Each row comes from the steps of one walk. Every step used is in the known rows, and no mark comes twice. Write the walk behind each row, first mark first.
Known rows:
sifeze > zivu > zudu > ladu: [ 16   4   1   5  20   8  -2   8  14  13   1 -17 -11 -10  12   3  13  -8
  34  -1 -11  -6  -7  -8 -14 -16 -10  -3  -3   4 -13  -1  10   4   6 -10]
laka > vobizop > rere: [-22   1 -13 -15  -8 -16   7   1   0  -2 -15  -9  15  -7  10   1  -4  11
  -1   4  -1 -10  14  -5  -3 -12   4  23   1   6  13   7  -4  11   1 -15]
rere > ladu: [ -7  10   7   7  -5  -5   3   0   4  -6  -9  -5  -4  -2  -4  -9  10   3
   7  -3   0  -6   4  -3  -6  -9   8  15  -1  -5   6  -6 -17  -1   4  -6]
vodup > kitir: [  0   6  10  -2 -11 -11   0  -2   6  -5 -12 -11 -11   5   9   1   4  -6
  15   5  14  -7  14   8 -10 -15 -11   2   3   2   7  -4 -11  -6  19  -4]
ladu > zaledab: [ -1   4   2  -7  -2  -1  15   5   8  -7  -8  -6  -3   1  -2   0  15   6
   8  -4   7  -3  10  -2  -3 -16  -3   5 -13   2   9   2 -15   0  15 -11]
vobizop > rere: [-10   5  -4  -8  -7  -7   6  -2   5  -5  -9 -13   3  -5   2   0   2   6
   5   0   1  -3  13  -5  -5 -10   3  18   0   4   9  -2  -6   5   4 -11]
seruzip > rere > ladu: [-13   7   5  -1   3  -7  -6   2   5  -1 -12   2   5   1  -3  -8  12   7
   1   1  -2  -9  -5  -3  -1  -3  11  28  -2  -7   6 -14 -13   8  -4  -8]
badesud > zivu: [  3  11   8  -3   3  -4  -2  -9   7   3   3 -14  -5 -15  10  -5   7  -3
  22  -1  -7  -9   5 -10  -7 -20   2   1   1  10  -8 -12  -5 -10   4 -12]
ladu > bomin > veso: [ -8   1   4   5  12   3   1 -11   0 -12   2  -2 -11  -1   0  -6  -4  -4
  -4 -18  12  -4  16 -12 -15 -19   3 -13 -17  15  16   6 -29   7  18  -1]
veso > bomin: [ -4   8   2   0   2   4   4 -11   6  -1   0  -8  -8  -3  -1   3  -3  -4
   7  -9  10  -8  15  -3  -5 -18   3  -4 -14   7   8   0 -20   0  11  -9]
vobizop > laka: [-15   4  -6 -13  -7 -11   4  -1   2  -3 -12  -7   2 -10   5  -3  -2   4
   6   2   3 -14  17   0  -4 -11   2  16  -3   6   2   2 -11  -3   3 -12]
zudu > zivu > sifeze: [ -1   1   9 -12   6   5  -4  -4   5   2  11 -19  -1 -23   5 -15   7  -7
  22  -2  -3 -25  -3 -19  -9 -19  13 -15   5  16  -9 -11   0 -10   8 -15]
seruzip > zudu: [  6   2   3   9  -2  11   2  -6  11  -2   2 -17  -9  -4  -6  -6   0  -5
  19   3  11  -1  11   6  -5  -8   3   6   8   8  -2  -6   0 -11   6  -8]
zudu > seruzip > rere > ladu > bomin > veso: [-15  -8  13   6  23   9  -7  -1   2 -12  -3  16  -6   8  -3 -10   0   1
  -8 -13  11  -2 -18 -10  -4  -2  -1  10  -9   1  11   0 -31  23  -3  -1]
zaledab > ladu > rere > seruzip > zudu: [ -4  -5  -1  -6   3   7   8  10  11 -15 -12  -1   0   8 -17   2  17   1
   1   6  12   6  -9  -5 -11   4  11  26   0   1  -4  -4   7  16 -16  -6]
kitir > zudu > zivu > sifeze: [  0  -6  12 -11   6  10  -4   1   3  -3  11 -20  -9 -13   1 -17   4 -15
  29   2  16 -21  -3 -14  -9 -20   0 -20  10  17 -12  -5   5 -11   9 -11]
lefi > laka > vobizop > rere > seruzip > zudu > ladu: [-32  -8 -16  -9   6 -12   4  18  -2  -7 -20   4  19   1   5  -6  -6   9
  -2  14   3  -7  -8   1   3  17   2  39  13   7   3  13  17  33 -20  -1]
vodup > kitir > zudu: [  1  -2  14   0 -11  -6   1   3   3 -11 -11 -12 -20  14   5  -2   1 -13
  23   8  34  -3  13  12 -10 -15 -23  -5   8   3   3   0  -5  -7  21   0]
lefi > laka > vobizop > rere > ladu > bomin > veso: [-48  -7 -12  -7   3 -27   6   9 -16 -17 -16  17  19   1   1 -11  -9  13
 -30 -10  -1  -7  -3 -21 -15  -8  11  18 -10  13  31  25 -25  40  -1  -2]
laka > lefi: [-14   4  -5 -11 -10 -12   6   2   2  -1 -12  -6   2  -8   3  -7  -1   3
  10   4   1 -14  13  -4  -4  -8   5  15  -1   7   0   1  -6  -2   5 -10]
seruzip > rere: [ -6   5  -1 -10   3  -2  -6  -4   9   2  -9  -5   4  -4   4  -2   5   4
   7   2   2 -12   6   0  -1  -9   6  21  -3   1   0 -15  -6   1   1 -12]
lefi > laka > vobizop > rere > seruzip > zudu > kitir: [-28 -16 -15  -3  -9 -19   3   6   8 -11 -19   1  15   7  -2  -5 -13  13
  -1  21   9   4  -4   9 -10  11  -2  35  25  14   5  11  18  23 -17  -9]
sifeze > zivu: [ 10   9  -5  -3   1  -3  -3  -4  12   5   1 -14  -5 -13   4  -4   9  -6
  24   1 -10 -12  10  -6  -9 -22   0  -1  -1  10   0  -3  -4  -9   4 -13]
zivu > zudu > ladu: [  5   3   8   6  16   9   5   6  10   4  -4 -16  -9  -4  10   5   7  -2
  23  -4   4  -3  -1  -3  -9  -9  -7   5  -4  -3 -13  -5   4   4  12  -6]
zudu > zivu: [ -5   5   6  -3   0   5  -3  -4   4  -3   0 -16  -3 -15   4 -12   5   0
  16  -5   6 -14   5  -7  -6 -12  11  -7   5   8 -10  -7  -3  -9  11 -11]
laka > vobizop: [-12   4  -6  -9  -6  -9   4  -3   2   0 -11  -7   8  -9   8  -1  -2   4
   7   1   1 -15  16  -1  -3 -14   4  12  -1   4   4   2  -9  -3   7 -13]
kitir > zudu > zivu: [ -5  -2   9  -2   1   9  -2   1   2  -8   1 -17 -12  -6   1 -15   2  -8
  24  -1  24 -11   5  -3  -6 -12  -1 -13  11   8 -14  -1   3  -9  13  -6]
zudu > seruzip > rere > ladu > zaledab: [ -9  -6  10  -6  10   4   7  13  10  -7 -13  12   3   9  -4  -5  20  12
   5   1   6  -1 -24   0   8   1  -5  29  -4 -12   4  -3 -17  17  -6 -12]
zaledab > ladu > bomin > veso: [-14  -6   6   3  19   0   9   2  -4 -17  -7   3 -10   1  -4  -2   5  -3
 -13 -19  15  -6   8 -18 -21 -21   2 -20 -24   8  21  15 -32  17  15   2]
sifeze > zivu > zudu > kitir: [ 20  -5   3  11   6   1  -2  -4  24   9   4 -21 -15  -3   5   3   6  -4
  35   7  -6   6  -4  -1 -28 -23 -13  -8  11  10 -12  -4  11  -7  10 -17]
lefi > laka: [-11   4  -6  -9  -9 -13   3  -1   3  -5 -10  -4   7 -10   3  -5  -2   2
   9   3   0 -13  11  -1  -4 -10   4  14   0   5  -2  -2  -4  -2   4  -9]
vodup > kitir > zudu > ladu: [ -3  -2  17   2   4  -2   2  16   1 -11 -13  -9 -24  18   8   3   3 -17
  27   5  35  -9   5  12  -6  -6 -29  -7   5  -6   2   4  -6   0  21   6]
seruzip > zudu > ladu: [  3   3   6  11  12  15   4   6   8  -3   0 -13 -13   1  -3   0   2  -9
  24  -1  13  -7   4   6  -1   1  -4   3   6  -1  -4  -2  -2  -3   7  -2]
zaledab > ladu > rere > seruzip > zudu > zivu: [ -8  -8   3  -7   8  13   3  12   7 -14  -6  -5  -1   0 -16  -8  19   2
   4   4  14   1 -18 -11 -11   6  19  12   9   6 -15  -4  15  16 -15  -6]
bomin > veso: [  0   6   2   0   4   2   4 -11   4   0  -1  -7  -8  -4  -1  -2  -2  -2
   4  -9  10  -7  18  -6 -10 -19   4  -6 -12   6   5   1 -19   1  11  -9]
ladu > rere > seruzip > zudu > zivu: [ -3  -1   1  -4   1  16  -5   0  10  -8   2 -11   0  -1 -10 -12   9   1
  13   4  10   2 -11  -5  -5   9  20  19  16  13 -20 -13  17   5 -11  -9]
vobizop > rere > ladu: [-16   8   0   0  -7 -12   7   4   1  -8 -13  -7   4   0  -4  -7   9   9
  -1  -1  -3   0   2  -8  -7  -6   9  26   2  -3  15  -1 -13  12  -1  -7]
sifeze > zivu > zudu > seruzip > rere > ladu: [ 10  -6   7   4  18   9 -11   7  19  13  -1  -2  -2  -6   6  -7  16   1
  27   8 -14   3 -33  -6  -9  -9  -8  23   8   0 -16 -10   9  13 -15 -16]
ladu > bomin: [ -9   3   4   3   3  -1   1  -5   4 -14  -3  -7  -7  -3   2  -6   2  -3
   5 -11   5  -6  13  -7  -9 -14   2   0  -6  11  11  -3 -19  -3  17  -2]
rere > seruzip: [ -3   9   1  -1  -2  -2   0  -6  10  -5 -12  -5  -3  -5   1  -7   6   3
   7   3   4  -4  10   1  -1  -5   4  20  -2   5  -1 -10  -2   1  -3  -3]
zaledab > ladu > rere > seruzip > zudu > kitir: [ -3 -14   4   2   2   4   8  10  17 -19 -13  -2  -7  20 -20   7  12   2
   8  10  20  12 -13   3 -20   6   2  19  11  -2  -4  -4   7  13 -12  -7]

Which walk is each row?
[  4  -9  11   0   1  13   4   1  10 -11  -3  -9 -15   2   1  -3  -3 -10
  32   3  29  -3   1   8   3  -7 -21   3  11  -1 -13  -1  -3  -8   3  -6]  kitir > zudu > seruzip
[  4   4   2  10   0  11  -1  -6  13  -4  -4 -11  -8  -2  -6 -12   4  -3
  13   7  11   4   6   7  -3   2   5  19   9  11  -3  -9   7  -1  -8  -3]  rere > seruzip > zudu
[-28  -7 -20 -12  -7 -16   3   6   2  -6 -19   1  22  -4   2  -9  -8  12
  -7  17   1  -2   1   1  -1   9   8  42  14  17   6  10  19  25 -21  -9]  lefi > laka > vobizop > rere > seruzip > zudu
[ -8  -2  11 -10   1  -4   0  19   3 -17 -19   1 -15  30   0   8  10 -10
  18   9  34  -1  -6  10  -4   8 -21  19   5  -8  -7  -3   5  17   3   8]  vodup > kitir > zudu > ladu > rere > seruzip
[ 13  -7  10   6   7  15   4  -4  18   3  -1 -14  -9  -8   9   2   2  -2
  29   1   7   5  -7   2  -6 -11 -12  10   7   1 -21  -7   6  -3   4 -13]  zivu > zudu > seruzip
[-22   4   7   3  11  -6  -8   3   1 -12  -9   7   1   5  -2 -12  10   5
  -9  -8   0  -7  -7 -10  -7  -4   9  21  -6   2  17 -10 -23  13   3  -1]  seruzip > rere > ladu > bomin
[-23   0 -14 -16 -10 -21   4   2  -2  -1 -16   1  18 -11  10  -3  -8   6
   3   6  -3 -20  12  -2  -2 -10   5  18   2   7   1   7  -3   4   1 -12]  lefi > laka > vobizop
[ 12   2  -5  -7  18   6  -3  12  17   6  -5  -8  -2   1   4   7  20  -1
  25   4 -14   3 -18 -11 -12  -2  -2  24  -3   3 -21  -8  20  20 -12  -9]  sifeze > zivu > zudu > ladu > rere > seruzip
[ -8   7  -1 -12   8   1   3  10   8 -10 -13   2   1   9  -3   7  11   3
   9  -1   3  -7  -3  -3   2   8   5  31  -4  -7  -9 -10   0  15  -8  -2]  zudu > ladu > rere > seruzip
[-22  -6  -8  -5   1   3  -3   4   2  -4  -7 -11  12 -10   3 -16  -1   9
   1  11   7  -2  -5  -6  -3   6  15  21  21  18  -3   6  19  18 -14 -10]  laka > vobizop > rere > seruzip > zudu > zivu
[ -8  -1  -2 -17  -1  -6  12  10   4 -14 -14  -2   4   2  -9  11  14   3
   2  -3   5  -7   1 -12 -12 -12   8  14 -11  -7   0  -4  -9   9   2 -12]  zaledab > ladu > rere
[  2  -7   2   4  -5   7   1  -3  21 -13  -4  -6  -8  19 -16   3   3   1
  15  11  16  12  -5  10 -13   9   2  26  18   5 -10 -13  10   2  -9  -9]  ladu > rere > seruzip > zudu > kitir
[ -8 -10  15   0   8   8  -5   9   7  -9  -9   4  -6  10  -4 -10   5  -3
  19   8  22  -3 -20   6   6   3 -14  24  12 -11  -8  -8  -7   8 -10  -5]  kitir > zudu > seruzip > rere > ladu
[  7   7  11 -12   8  -4  -3  -8   9   7  12 -16  -1 -22  10  -7  10 -11
  27   2 -15 -19  -4 -22 -10 -28   4  -6   0  19  -6 -16  -3 -13   2 -17]  badesud > zivu > sifeze
[ 18  -9   2  -4  19  13 -12   1  23  15   2 -10  -3 -12  13   0  10  -2
  33   9 -10  -1 -22  -3  -6 -13 -13  14   6   7 -22 -12  16   6 -11 -20]  sifeze > zivu > zudu > seruzip > rere
[ -8  -2  11   0   8   4  -5   4  10  -3 -10   6   2   1  -1  -7   7   5
  10   3   3  -7 -18   2   5   2   0  31   6 -11  -4 -12 -12   9 -12  -9]  zudu > seruzip > rere > ladu
[-28   4  -7  -7  -9 -19   8   7  -4  -5 -18  -1  16  -1   2  -5   3  14
  -8   3  -6  -7   2  -8  -5  -7   9  30   2  -1  19   8 -12  19  -4 -11]  laka > vobizop > rere > ladu
[  0   1   1  -1   8  14   6   9   9  -8   1  -9  -6  10  -9   9   6  -6
  20  -1  11  -4  -3   2  -2   6   3  17   5  -4 -11  -8   2   3   2  -7]  seruzip > zudu > ladu > rere
[  1  -7  14   6  14  11  -4   5  15   4  -6   0  -1   0   5  -4  10   7
  15   5   1   5 -28   0  -3  -1  -4  31   6  -8 -16 -15   3  14 -10 -12]  zivu > zudu > seruzip > rere > ladu
[-39   0 -15 -14 -13 -32   7  12  -9  -8 -23   6  26  -4   3  -8  -2  17
 -13   7 -10 -12  -2 -10  -4  -3  10  38   5   1  16  13  -6  25  -9 -10]  lefi > laka > vobizop > rere > ladu
[-13   4   4  -7   5  -7   7  12   6  -5 -14   7   6   9  -7  -5  23  13
  -5  -1   0  -2 -12  -4   0  -7   6  26 -12  -7  14  -5 -18  16   2 -10]  seruzip > rere > ladu > zaledab
[ 11 -10   6   0  21   9   1  16  20   9  -3   3  -1   2   3  -5  28   7
  20   6 -11   8 -38  -8  -6 -10 -12  21  -2  -1  -8  -2   3  22 -10 -19]  sifeze > zivu > zudu > seruzip > rere > ladu > zaledab
[ -2 -12   9  -8   8  11  -5   3  11  -6  -5  -2  -7   6   3  -2  -1  -6
  27   8  26  -7  -8   9   7  -2 -19  17  10  -4 -13  -9   1   0  -5  -9]  kitir > zudu > seruzip > rere
[-16   3  10  14  11  -1   2  -4  -3 -15  -1   5 -11   4  -7 -12   3  -1
 -11 -20   9  -1   4 -15 -17 -15   8  -6 -16   7  21   7 -37  13  12   3]  rere > ladu > bomin > veso
[  0   4   5  11  14  15   0   5  10  -5  -6  -8 -11   3  -4  -6   6  -6
  17   4  12  -2  -2   7   1  11  -2  17   7   1  -5  -5   6   7  -7   4]  rere > seruzip > zudu > ladu
[ -1   1   6   9   5  17  -7  -4  11  -4   3 -15  -8 -10  -5 -21   7  -2
  15   5  12  -1  -4   0  -5   4  13   6  17  16 -14  -8  14  -2  -7  -4]  rere > seruzip > zudu > zivu
[ 24  -6   4   4  12  14  -2  -3  22  11   6 -15 -11 -14  11  -1   7  -6
  39   4  -8   2 -13  -3 -11 -19 -15   2   7   9 -22  -3  12  -2  -2 -17]  sifeze > zivu > zudu > seruzip
[  6   4   9  -8  18   5   3   8  10   4   4 -13  -3  -2  11  12  14  -2
  28  -4  -9   1 -19 -17 -12 -12  -1  13  -2   2 -28 -14  12   7   3 -14]  badesud > zivu > zudu > ladu > rere
[-17  -6  13   4  15   5  -7   4   5 -15  -7  11  -1   5   1 -11   6   2
   1  -5   5  -5 -21  -5   2   2  -3  23   2  -3   7  -9 -23  13  -5  -2]  zudu > seruzip > rere > ladu > bomin
[  4  -4  20   4  20   7  -9   2  15   9   1  -2  -2  -8  12  -7  14   4
  23   6 -10   6 -39 -11  -5  -7  -4  25   9   0 -24 -19   7  10 -15 -15]  badesud > zivu > zudu > seruzip > rere > ladu
[-18  -3   2   9  19   9   1  11   4 -18  -8  -4  -6   8  -2  -8   3  -1
  -1  -4  13   6  -5  -5  -4  14  -2  21   5  11  14   3  -1  24  -6   9]  vobizop > rere > seruzip > zudu > ladu > bomin
